Each row comes from the steps of one path. Every step used is in the known rows, and no mark comes twice. Write the path behind each row, first mark first.
Known rows:
rotoged-luvo: [-1.62  4.46 -0.64 -2.42 -2.75  1.98 -2.55  1.41  2.43 -2.68  0.69  1.05
 -0.95 -3.50 -3.12 -0.75 -0.25  0.91 -0.02 -0.94  1.99  0.56]
dapib-pabatu-tizosud: [-0.66  4.66  1.24  1.43 -0.31  2.45 -0.81 -0.60  3.38 -3.41  2.04  1.52
  0.19 -1.67 -3.06  0.15  3.24  1.23 -1.89  0.54 -1.56  1.09]
pabatu-ditu-malin: [ 0.78  3.71 -1.67  2.57 -2.06  3.28 -3.42 -0.08  2.42 -0.87 -1.06 -0.46
 -2.38 -1.48  0.32 -3.06 -0.49  0.06  2.52 -1.36  0.14  1.20]
malin-ditu-pabatu: [-0.36  2.97  1.43  1.20  1.78  1.89  0.80  2.21  0.56 -0.93 -0.64  0.64
 -0.69 -1.69  0.34 -5.48  2.13  0.14  0.03 -0.10  0.49  0.33]
ditu-pabatu-tizosud-malin: [ 2.04  3.64  0.34 -0.65  2.92  2.20 -3.61  1.17  3.47 -1.57 -0.23  4.02
 -2.20 -1.93 -1.41 -0.50  3.02 -0.19 -0.78 -6.35 -3.68  0.16]
tizosud-pabatu: [-0.64  4.48  0.34 -2.26  0.55  0.56  0.56 -1.06  3.88 -3.83  1.81  0.21
 -0.51  0.29 -3.72  0.87 -0.65  0.77 -0.24  0.46 -1.61 -0.13]
dapib-malin-ditu: [-0.47  1.25  1.06 -0.09 -2.54  3.99 -0.50  0.04  1.41 -2.25 -0.75 -2.24
 -0.90 -0.71 -1.90 -3.64  0.80  0.75 -2.42 -0.04  2.39 -0.32]
ditu-malin: [-1.31  4.49 -0.49  2.90  1.03  2.43 -0.98 -0.18  2.46 -2.42 -0.83  0.16
 -1.20 -1.26 -0.07 -2.35 -1.26 -1.30  1.35 -0.41  0.83  2.18]
malin-tizosud: [-1.33  5.26  0.24  2.64  0.96  0.45 -0.43 -0.57  3.21 -2.22  1.71  1.55
 -0.27  0.58 -0.74 -1.29 -0.76 -0.69  0.41  0.01  0.62  1.88]
tizosud-malin-ditu-pabatu-luvo-rotoged: [-0.89  2.79  1.67  2.39  3.10  4.55 -3.49  0.12  1.71  1.37  0.27  1.51
 -4.56 -1.34  1.16 -3.02 -0.59  0.66  0.58 -3.17  0.54  0.86]
malin-tizosud-pabatu-luvo: [-2.70  5.99  0.40  3.52 -0.19  0.18 -1.02 -0.38  4.08 -3.35  2.63  2.61
 -1.04  2.18 -3.44  0.50 -1.60  0.09  0.75 -0.06 -1.97  2.93]
ditu-pabatu: [ 0.26  4.67  1.00  0.65  3.99  0.83  0.23  1.03  1.34 -1.53 -0.37  1.19
 -2.03 -1.28 -1.85 -3.10  0.93 -0.52  0.85 -0.12  0.36 -0.53]
dapib-pabatu: [-1.39  4.62  1.70  1.30  0.52  3.17  0.92 -0.27  3.05 -3.23  1.65 -0.23
 -1.54 -0.86 -2.96 -1.71  0.73  1.38 -0.25  2.43  1.60 -0.65]
tizosud-malin-dapib-pabatu: [ 2.83  4.49  1.82 -0.61  1.14  6.18 -0.40  1.16  4.22 -1.21  1.55  2.64
 -1.01 -0.44 -1.30  1.92  1.75  1.66 -2.17 -3.83  0.45 -2.62]
ditu-malin-dapib: [ 1.24  5.29  0.13  2.45  1.53  2.97 -0.12  0.56  2.04 -0.65 -0.65  2.04
  0.58 -1.19  0.61 -0.45  0.05 -0.91 -0.70 -3.11  0.38  1.15]
dapib-malin: [-0.03  2.93  0.54 -0.42 -0.60  2.43 -1.12 -1.37  2.08 -3.29 -0.64 -1.40
 -2.52 -0.23 -3.42 -1.27 -0.22 -0.72 -1.55 -0.18  2.48 -1.01]
ditu-malin-tizosud-pabatu-luvo-rotoged: [-3.17  4.91 -0.34  6.05  4.46  1.23 -1.06 -5.59  4.45 -1.30  1.96  1.86
 -2.43  1.29 -1.43  1.08 -4.38 -1.54  1.56 -1.47 -1.81  4.51]
tizosud-malin: [ 0.15  4.20  0.05 -1.47 -0.35  3.49 -2.90  1.08  3.95 -1.92  0.54  1.13
 -2.31 -0.21 -1.01  0.22 -0.56  0.47  0.15 -3.18  0.29 -0.40]
malin-dapib-pabatu-ditu: [ 3.48  4.48  1.10  0.51 -1.82  4.30 -1.37  1.20  2.78 -0.30  2.03  0.67
 -0.66 -0.96 -1.39 -0.42  2.97  3.29 -0.72 -0.55  0.50 -2.14]
pabatu-ditu: [ 1.07  4.22 -0.77 -0.18 -3.62  1.81 -3.81  0.55  2.25 -1.22  0.94 -0.50
 -2.21 -1.30 -0.50 -2.38  0.74  2.32  1.62  0.02  0.58 -0.23]
tizosud-malin-dapib: [ 2.83  4.90  0.61 -1.88  0.07  4.14 -2.32  2.07  3.47  0.02  0.85  2.64
 -0.68 -0.25  0.23  2.14  0.82  0.45 -1.94 -5.42 -0.21 -1.70]

Write each row's path:
[ 0.21  2.02  1.40  0.21 -2.44  6.01 -2.06  1.46  4.29 -2.50  1.79  1.93
  0.38 -1.89 -1.02 -1.02  3.63  2.22 -2.35 -4.38 -2.71  0.88]  dapib-pabatu-tizosud-malin-ditu
[-2.95  5.31 -0.66  6.02  1.09  1.47 -0.62 -0.87  4.19 -3.16  0.64  3.16
 -1.14  1.72 -2.79  0.10 -3.17 -1.69  2.03 -1.41 -2.76  4.55]  ditu-malin-tizosud-pabatu-luvo
[ 4.80  3.52  0.82 -1.25 -2.10  6.74 -2.93  1.67  4.33  0.26  1.42  2.17
 -2.22 -0.81 -1.09  1.23  2.16  3.19 -0.48 -5.00 -0.74 -3.22]  tizosud-malin-dapib-pabatu-ditu
[ 2.10  1.87 -0.86 -0.47 -1.42  1.80 -1.73 -3.47  4.57 -2.69  1.17 -0.18
 -2.62  1.77 -4.70  0.94 -0.68  0.79 -0.16 -2.97 -2.37 -0.88]  dapib-malin-tizosud-pabatu-ditu
[ 3.32  4.20 -1.03  2.16 -1.24  3.74 -3.12  1.14  2.15  0.92 -0.72  1.13
 -0.46 -1.54  1.90 -1.14  0.83  0.41  0.76 -4.04 -0.15  0.34]  pabatu-ditu-malin-dapib
[-2.91  5.76  1.93  4.34 -1.69  3.30 -1.06  1.30  2.57 -3.18  1.37  0.32
 -2.25 -0.31 -3.13 -2.20  0.52  1.78  0.21  3.69  2.02  0.88]  dapib-pabatu-luvo
[ 0.72  4.55  0.55  0.77  3.15 -0.24 -1.82  0.51  1.87 -1.94 -0.17  2.79
 -0.65 -2.22 -1.92 -1.26  3.50 -0.53 -1.04 -2.12 -2.44  1.54]  ditu-pabatu-tizosud
[-0.40  2.98  0.46  1.98  0.69  1.79 -0.46 -1.91  3.02 -2.88  0.58  0.31
 -1.88  0.84 -2.43 -0.57 -1.11 -1.54 -1.68 -1.13  1.35  0.14]  dapib-malin-tizosud
[ 0.50  3.73 -1.98  5.16 -0.28  2.30 -2.98 -1.09  3.40 -0.22  0.00  1.40
 -1.66 -0.40  1.28 -2.77 -1.41 -0.74  3.03 -2.58 -0.99  2.61]  pabatu-ditu-malin-tizosud
[-0.28  2.41  0.23 -1.33 -2.56  4.94 -2.10  2.54  3.24 -1.24  0.58  0.64
 -0.95 -0.71  0.38 -2.41  0.30  1.26 -0.16 -3.43  0.13  0.50]  tizosud-malin-ditu
[ 1.12  2.05  1.07  0.00  1.92  4.46 -1.07  2.99  2.15 -0.25 -0.88  1.96
 -1.92 -1.70  0.46 -4.10  1.51  0.56  0.33 -4.40 -0.78 -0.86]  tizosud-malin-ditu-pabatu
[ 0.16  2.83  1.29  1.03  0.94  1.21 -1.15  2.01  1.03 -0.95 -0.21  2.11
  0.77 -2.61  0.25 -4.02  4.40  0.41 -1.71 -2.56 -2.65  2.18]  malin-ditu-pabatu-tizosud
[ 4.54  4.32  0.90 -0.93  3.68  2.88 -2.95  2.11  3.06  0.40 -0.16  5.68
 -0.47 -1.96 -0.11  2.14  4.44 -0.10 -2.79 -9.05 -3.71 -0.66]  ditu-pabatu-tizosud-malin-dapib
[ 1.28  4.84  1.64  3.63  2.74  4.83  1.72  0.24  2.79 -1.67  0.37  1.64
  0.44 -1.03 -0.24 -0.43  0.91 -0.27 -1.09 -1.58  0.41  0.04]  ditu-malin-dapib-pabatu
[ 3.25  4.68  0.31 -1.73 -0.93  3.24 -3.99  1.48  4.21 -0.52  1.16  4.38
  0.87 -1.16 -0.19  3.54  3.27  0.57 -3.53 -7.66 -3.08  0.26]  pabatu-tizosud-malin-dapib
[ 1.52  3.68 -0.91 -2.72 -2.59  1.22 -2.28 -0.74  3.99 -2.45  1.71 -0.41
 -1.92  0.13 -3.43  0.40  0.08  2.30  1.23 -0.41 -2.25 -0.67]  tizosud-pabatu-ditu
[-1.05  5.55  2.17  6.14  3.85  5.04 -0.92 -3.03  2.31  0.67  1.27  1.41
 -2.61 -1.00 -0.16  0.19 -0.95  0.15 -1.07 -0.43  2.01  1.68]  ditu-malin-dapib-pabatu-luvo-rotoged
[ 1.79  5.20  2.29  0.81  0.23  2.81 -0.25  0.13  3.29 -1.64  2.36  2.70
  2.21 -1.46 -1.93  2.33  4.46  1.60 -4.00 -2.29 -1.82  0.13]  malin-dapib-pabatu-tizosud
